In the rows, zero is written as 128.
Known rows, with every way that one mark hangs from another:
pogam{sezok{mibez vegopi}}: [168 124 139  80 108 144 135 123 138 108 131 129 156 174 133  81 140 116
 120 158 166 109 164 114 134 116 123 104 129 129 138 140 107 141 144 103
 149 121 121 153 141 100 127 134 130 120 117 103 128 132 107 116 101 120
 174 112 141 141]
bebi{sezok{fefuri ritu sapo zazi zoti}}: [180 106 158  91  89 158  71 146 149 119 124  96 156 175 114  80 197  63
 152 152 201 141 180  84 134 134  47  58 158  80 135 128  93 112 122 162
 125 144 124 213 185  70 123 146 128 130 103 114 146 131  57 167  96 151
 167 154 177 193]
sezok{gukup zoti}: [150 123 140 130 126 158 103 145 147 119 122 121 137 147 124 113 148 100
 129 127 166 145 148 129 146 132 116 107 131 120 139 128 112 119 122 132
 124 129 141 142 146 119 130 142 129 158 127 129 151 147  72 128 122 128
 144 142 141 159]
bebi{sezok{fefuri gukup mibez sapo zoti}}: [185 124 150 100 109 179  75 142 170 109 125 112 165 176 118  83 196  68
 140 135 185 134 171 106 139 127  83  58 144 107 134 135  93 124 123 147
 128 134 130 228 178  86 120 157 119 121 110 117 164 154  68 165 103 133
 164 149 174 189]
pogam{sezok{gukup mibez sapo zazi zoti}}: [197 116 131  97  99 150  59 151 138 107 118 117 171 216 109  59 219  90
 135 141 199 141 201 100 163 109  77  72 138 110 145 128  98 118 134 112
 125 110 146 169 173  75 116 157 135 162 124 108 143 170  30 136 101 124
 193 132 172 172]
tanip{sezok{fefuri gukup vegopi zazi zoti}}: [187 112 162 100 120 195 103 161 120 110 117  90 153 172 119 100 123  67
 139 155 192 119 177 117 115 148  56  68 149 104 149 144  75 118 100 154
 134 140 145 177 144  94 122 165 139 150 114 114 165 150  96 119  93 140
 223 133 184 208]
bebi{sezok}: [118 137 154 122 130 125 154 114 140 128 150 130 127 141 130 127 136 130
 129 123 144 122 119 132 132 133 122  90 143 139 113 133 127 130 144 133
 132 128 113 166 153 125 122 128 126 124 119 121 112 121 116 131 121 135
 108 125 127 147]
gukup{sezok}: [120 128 153 125 114 131 136 120 103 130 140 126 126 135 128 153 131 143
 130 121 141 111 112 127 141 143 122 111 137 136 123 117 121 135 144 111
 146 110 107 125 136 133 127 126 123 128 121 129 147 142 149 137 124 132
 138 129 123 120]
sezok{mibez zazi}: [161 126 114 101 104 154  95 129 137 125 121 104 145 186 123 106 170 111
 129 152 119 132 151 104 130 119 108 104 137 120 138 144 110 115 124 116
 128 121 137 154 144 104 118 133 132 130 125 121 130 159 102 123 123 127
 165 123 145 135]
radi{modu}: [135 121 120 118 120 155 112 118 127 111 143 113 126 132 109 101 124 136
 130 128 140 128 115 135 124 137 132 131 118 113  95 125 129 151 111 122
 135 118 140 144 143 108 141 121 140 129 132 131 112 128 124 137 149 134
 125  98 129 113]
sezok{fefuri mibez ritu vegopi zoti}: [211 100 149  62  76 202  85 145 176 105 112  97 167 164 136  67 159  51
 130 198 189 131 186  83 122 140  88  87 142  77 156 147  73 125 109 142
 143 158 121 194 151  83 142 137 121 101  97 117 180 131  87 139  93 133
 212 145 165 175]
bebi{sezok{ritu}}: [135 127 158 113 117 109 141 117 153 129 147 127 133 130 132 119 143 120
 128 143 173 132 141 126 141 129 118  93 147 122 117 126 115 110 140 120
 130 137 102 172 157 119 134 128 123 119 112 128 128 132  97 145 113 134
 116 135 137 152]
pogam{sezok{vegopi}}: [146 123 146  91 117 133 154 125 124 110 131 132 140 153 131  94 110 127
 123 140 171 111 151 130 136 125 118 110 130 130 137 128 111 146 146 114
 147 123 126 135 131 106 129 139 131 134 119 105 122 115 110 117 100 128
 156 116 134 141]
gukup{sezok{fefuri ritu vegopi zazi}}: [164 107 165  82  70 183 114 139 112 114 121  81 141 165 126 118 110  97
 130 156 187 109 149  95 124 144  72  83 156  94 147 143  74 124 130 132
 153 122 109 174 146  89 130 139 131 115 102 116 175 156 116 150  98 147
 196 144 161 161]
pogam{sezok{ritu sapo vegopi}}: [179 108 145 102  99 107 111 129 129 107 124 133 157 151 116  72 148 113
 125 152 222 124 192 101 139 112  87 100 138 104 139 117 101 130 132 129
 129 130 111 153 147  83 136 146 136 120 107 106 141 123  88 139  89 128
 177 135 161 154]
pogam{sezok{ritu sapo vegopi zazi}}: [186 101 142  92  89 119  96 138 119 108 118 116 159 183 111  67 158 105
 133 156 219 126 193  92 138 105  68  86 143  96 143 125  93 123 136 131
 127 121 125 163 157  66 125 152 144 139 104  97 135 134  65 133  89 133
 190 126 171 165]
ritu{modu sezok{dekilez sapo zazi zoti}}: [164 119 146 131 112 157  58 173 124 131 121 110 155 178  96  85 188 104
 151 199 204 150 138 127 142 153  61  51 120 122 126 152 120 159 109 152
 137 131 164 176 173  95  84 124 136 176 130 112 144 126  56 168 132 144
 170 139 172 162]
sezok{dekilez gukup ritu{modu} zazi zoti}: [178 101 152 137 102 169  66 173 163 125 114  96 158 169 111  68 161  77
 137 192 217 170 184 122 157 134  83  61 131 116 133 155  96 111 101 130
 135 131 157 186 177 104 109 124 130 175 123 136 171 169   4 175 113 136
 185 156 171 178]
ritu{sezok{mibez}}: [152 141 131  99 122 137 108 140 130 135 134 126 142 156 124 129 157 131
 122 164 150 117 118 127 134 139 129 106 128 135 135 141 116 130 131 104
 129 124 126 141 142 115 116 127 125 122 135 123 141 150 133 136 130 120
 144 123 135 134]
gukup{sezok{ritu sapo vegopi zazi zoti}}: [180  97 168 101  70 152  85 131 115 114 130  95 153 188 107  98 187  95
 143 168 221 130 167  83 140 138  41  61 155  77 147 123  84 127 132 143
 137 127 111 173 172  79 131 148 129 143  82 104 171 137  81 125 102 144
 202 149 170 168]
tanip{sezok{dekilez ritu{modu} vegopi zazi}}: [180 111 158 136 120 136 111 145 121 127 129 110 154 147 114  88 122  99
 134 215 207 129 181 129 117 145  68  60 139 123 127 155  94 130  90 137
 143 144 135 179 146 115 112 123 139 142 104 120 152 134  98 145  98 140
 217 127 178 168]
sezok{dekilez gukup mibez}: [157 137 134 151 133 139 105 136 174 124 105 137 158 169 126 104 156 103
 121 158 142 140 172 134 137 108 139  89 127 134 150 147 108 119 103 108
 127 121 142 171 143 116 129 127 117 133 125 133 173 172  79 172 111 115
 163 146 143 141]
fefuri{sezok{gukup mibez zazi}}: [159 126 129 119 114 136  91 136 159 140 126  93 156 172 115 107 181 104
 121 138 148 120 157 125 143 118 119  73 128 136 134 141 114 103 131 115
 115 103 131 160 163 112 105 138 135 146 125 115 147 184  88 149 110 117
 133 117 134 160]
sezok{dekilez}: [126 131 141 158 140 118 134 131 149 132 116 141 142 143 129 118 135 118
 133 154 126 137 151 140 127 119 126 113 122 130 142 137 129 136 107 132
 134 129 132 135 131 129 130 114 119 140 124 132 147 120 106 160 114 127
 141 140 126 131]
tanip{sezok{dekilez fefuri mibez sapo zoti}}: [199 125 150 129 133 143  62 152 139 124 109 131 184 162 117  86 208  64
 151 191 166 124 211 103 116 135  57  70 130  97 145 131  95 130  79 153
 129 149 130 179 150  99 131 133 113 124 109 125 178 120 119 171  88 133
 221 143 181 168]

Rows:
[187 113 138  90  68 156  54 143 116 122 117  89 159 176 115 105 192  89
 133 153 185 118 174  70 135 131  64  83 148  89 142 133  78 111 122 114
 136 118 111 190 161  77 124 139 123 100 106 121 176 180 112 181 101 135
 207 150 176 148]
gukup{sezok{fefuri mibez ritu sapo zazi}}
[168 100 160 106  96 152 107 136 166 138 146  91 153 119 123  79 154  87
 131 196 211 126 155 122 145 152  93  67 120 121 109 137 113 137 129 144
 140 144 119 166 165 115 105 121 135 144  99 109 144 108  86 142 110 138
 139 121 138 163]
fefuri{sezok{ritu{modu} vegopi zoti}}
[162 103 142 109  95 157  84 153 144 128 136 111 137 116 124  88 157  98
 135 180 198 150 149 114 149 152 102 101 126 115 109 135 113 125 123 127
 142 150 134 159 153 121 119 113 132 144 119 135 143 128  76 140 128 138
 156 135 151 142]
sezok{ritu{modu} zoti}
[190 107 127 118  91 152  41 172 135 112  93  89 158 156 107  82 151  72
 137 123 203 143 187  90 129 113  67  94 143  91 148 135  78  99 103 142
 106 126 142 193 155  71 123 157 143 120 120 124 178 186  62 185 103 139
 187 160 191 184]
sezok{fefuri gukup ritu sapo zazi}
[195 109 151  43  80 210 100 149 142 101 116  90 164 216 128  59 155  67
 139 172 181 114 188  97 135 133  77  78 137 103 153 151  82 138 133 128
 155 133 138 182 159  72 120 143 135 135 117  98 139 133  67 128  82 134
 213 118 163 174]
pogam{sezok{fefuri mibez vegopi zazi zoti}}
[170 109 155 144 111 156 110 151 169 116 118 117 151 134 118  77  95 100
 117 189 224 147 170 133 139 129 112  75 130 128 133 161  90 132 101 127
 141 136 142 196 145 115 119 125 130 131 108 126 182 156  56 170 108 134
 180 154 165 164]
sezok{dekilez gukup ritu{modu} vegopi}
[148 129 153 119 131 151 102 160 131 126 128 125 135 155 118 123 147 118
 129 147 189 136 120 145 151 145 115  93 126 133 141 132 110 132 132 120
 121 121 138 134 153 111 118 138 130 163 140 124 154 152  84 136 127 127
 138 136 143 165]
ritu{sezok{gukup zoti}}
[159 114 135  85  96 197 120 146 131 113 108  84 140 170 124 101  98  85
 137 142 145 119 142 103 100 134  86 101 146 106 148 159  90 136 114 157
 144 132 143 175 135  89 119 150 142 118 115 107 142 136 112 134 105 146
 179 135 160 171]
sezok{fefuri vegopi zazi}
[162 115 168 107 104 149 104 141 161 120 140 102 142 178 118  90 169  88
 137 148 205 154 163 119 158 129  87  57 154 109 132 133  93  95 135 127
 122 130 125 193 186  94 128 146 129 158 113 123 143 169  30 137 104 140
 149 143 162 193]
bebi{sezok{gukup ritu zazi zoti}}
[158 113 153 112 110 188  93 163 154 128 101  96 158 187 126  95 157  64
 155 174 135 149 176 113 123 136  78  90 130  96 156 152  98 134  98 162
 142 135 151 165 154  98 124 123 123 157 121 125 161 122  62 170 102 142
 183 149 154 170]
sezok{dekilez fefuri zazi zoti}
[156 143 147 135 142 132 104 152 158 134 114 138 153 172 119 115 151 122
 121 171 169 133 140 147 140 124 137  85 127 145 151 154 107 129 113 101
 128 116 136 159 148 111 118 129 120 137 139 129 174 172  88 170 118 118
 158 140 146 149]
ritu{sezok{dekilez gukup mibez}}
[177 108 129  98  93 181  88 150 124 107  97  90 155 176 108  90 132  80
 141 135 165 120 157  86  97 124  57  91 147  90 149 150  89 141 109 173
 126 134 144 191 138  71 115 161 141 113 104  98 150 129 105 142 105 146
 190 144 180 174]
sezok{fefuri sapo vegopi zazi}
[184 109 134 126  91 159  46 178 140 125  96  92 163 148 105  65 157  72
 142 183 199 151 189  95 125 134  58  76 130  97 133 155  94 130  91 159
 134 138 153 208 157  80 105 122 134 123 114 127 164 146  63 213 109 148
 195 161 188 161]
sezok{dekilez fefuri ritu{modu} sapo zazi}
[147 143 148 117 125 140 128 119 165 122 144 125 144 160 128 111 155 114
 119 131 157 125 138 128 145 119 134  71 146 143 125 138 109 117 137 106
 132 121 119 197 159 115 119 144 121 120 121 124 140 171  91 139 113 122
 129 132 144 153]
bebi{sezok{gukup mibez}}
[133 140 156 152 147 123 122 158 143 135 120 139 142 150 120 130 124 126
 125 157 175 138 127 158 139 130 132  92 120 146 150 145 114 134 116 117
 123 117 139 139 143 116 119 129 122 151 138 133 165 156  90 174 121 125
 142 147 139 153]
ritu{sezok{dekilez gukup}}
[135 123 136 133 126 122 107 138 145 146 128  95 142 151 116 119 153 111
 126 121 151 127 144 134 142 121 115  82 131 138 132 132 117 108 132 124
 111 102 134 140 160 117 109 142 141 159 129 117 137 170  90 151 113 128
 116 117 130 163]
fefuri{sezok{gukup zazi}}
[135 136 150 130 134 128 113 153 126 137 118 124 140 180 114 121 144 129
 137 174 152 136 126 142 129 132 106  87 125 129 147 150 117 132 116 128
 127 115 144 132 148 107 112 119 130 159 135 125 142 140  92 158 121 131
 153 131 140 147]
ritu{sezok{dekilez zazi}}
[176 110 149  83  61 180  98 127 117 117 143  85 145 172 115 101 146 113
 124 191 203 117 141  95 146 151  84  65 150 119 122 156  81 129 137 102
 160 119 116 193 160  99 109 128 131 122 100 109 159 174 105 133 118 141
 198 125 161 141]
gukup{sezok{mibez ritu{modu} vegopi zazi}}
[132 126 153  96  91 176 115 140  93 125 125  93 133 162 121 144 125 115
 137 120 140 110 121 111 131 151  88  98 143 117 137 138  99 130 136 124
 154 110 123 149 144 112 117 135 125 124 125 123 150 158 133 156 112 144
 165 138 142 140]
gukup{sezok{fefuri zazi}}
[164 120 185 119 118 159 111 154 188 123 121 116 164 155 129  87 146  63
 139 164 203 149 183 127 144 133  96  59 145 108 145 139  92 112 116 142
 138 144 124 211 179 101 138 129 113 135 111 134 178 145  36 199  86 135
 159 166 159 195]
bebi{sezok{dekilez fefuri gukup ritu zoti}}
[175 115 119 104  89 147  81 142 148 124 135 112 143 125 122  87 154 111
 121 184 178 137 153 105 146 137 125 102 126 127 109 148 108 121 120 102
 136 141 127 175 148 119 115 111 130 105 122 135 144 156 103 150 131 127
 160 128 152 125]
sezok{mibez ritu{modu}}
[172 121 142 120  89 113  78 123 119 121 134 120 152 147 119 119 201 120
 129 155 186 118 163  89 145 126  91  94 144 103 134 116  99 115 130 105
 130 118  92 167 154  99 134 133 117 102 104 123 171 165 127 157 111 127
 178 147 157 123]
gukup{sezok{mibez ritu sapo}}
[146 112 178 131  95 150 101 145 137 136 142 116 144 133 120 112 156 107
 140 193 203 139 149 126 158 159  94  77 130 119 121 135 110 139 123 115
 159 133 118 158 162 127 120  99 113 152 108 135 172 133  83 175 116 139
 169 148 143 132]
gukup{sezok{dekilez ritu{modu} zoti}}
[173 123 144 106 100 126 101 145 156 126 129 132 164 151 127  61 160 113
 124 201 198 135 191 125 162 126 127  86 120 134 120 144 109 133 126  87
 157 126 128 168 151 110 122 101 126 128 125 129 141 149  66 181 102 121
 176 126 150 125]
pogam{sezok{dekilez mibez ritu{modu}}}
[168 106 167 134  86 124 101 130 128 116 115 111 157 187 106 106 169 104
 140 178 206 126 175  95 131 121  57  60 159  91 156 133  87 130 115 140
 136 118 111 176 164  81 127 138 119 134  84 110 180 146  86 166  92 140
 204 155 171 160]
gukup{sezok{dekilez ritu sapo vegopi zazi}}
[156 138 143 117 122 138  98 150 144 135 117 121 151 200 116 111 175 118
 132 190 145 133 141 129 129 125 113  78 132 127 151 159 112 132 113 112
 128 113 141 150 155  99 110 119 125 149 135 120 150 157  89 158 120 124
 166 131 145 147]
ritu{sezok{dekilez mibez zazi}}
[149 116 143 147 116 125 104 146 154 132 121 126 144 115 118  95 127 112
 129 193 181 150 159 131 140 138 119  98 121 128 121 146 119 135 107 124
 142 138 135 164 146 126 117  98 126 131 120 140 152 133  80 183 119 132
 154 143 149 131]
sezok{dekilez ritu{modu}}
[163 129 128 142 137 101  87 135  84 129 126 120 147 152 107 116 172 117
 143 139 160 120 166 110 112 126  59  92 144 115 127 118 113 114 109 144
 108 124 128 142 140 104 118 152 137 144 112 117 128 136 133 124 113 134
 182 121 172 153]
tanip{sezok{sapo zazi}}
[182 120 130 105 103 183  71 147 157 118 115  97 153 204 115  86 193  83
 133 151 160 145 167 108 150 123  97  81 139 108 148 147  97 105 126 116
 123 120 149 170 166  96 120 147 131 160 126 124 156 179  49 122 116 128
 177 135 163 169]
sezok{gukup mibez zazi zoti}
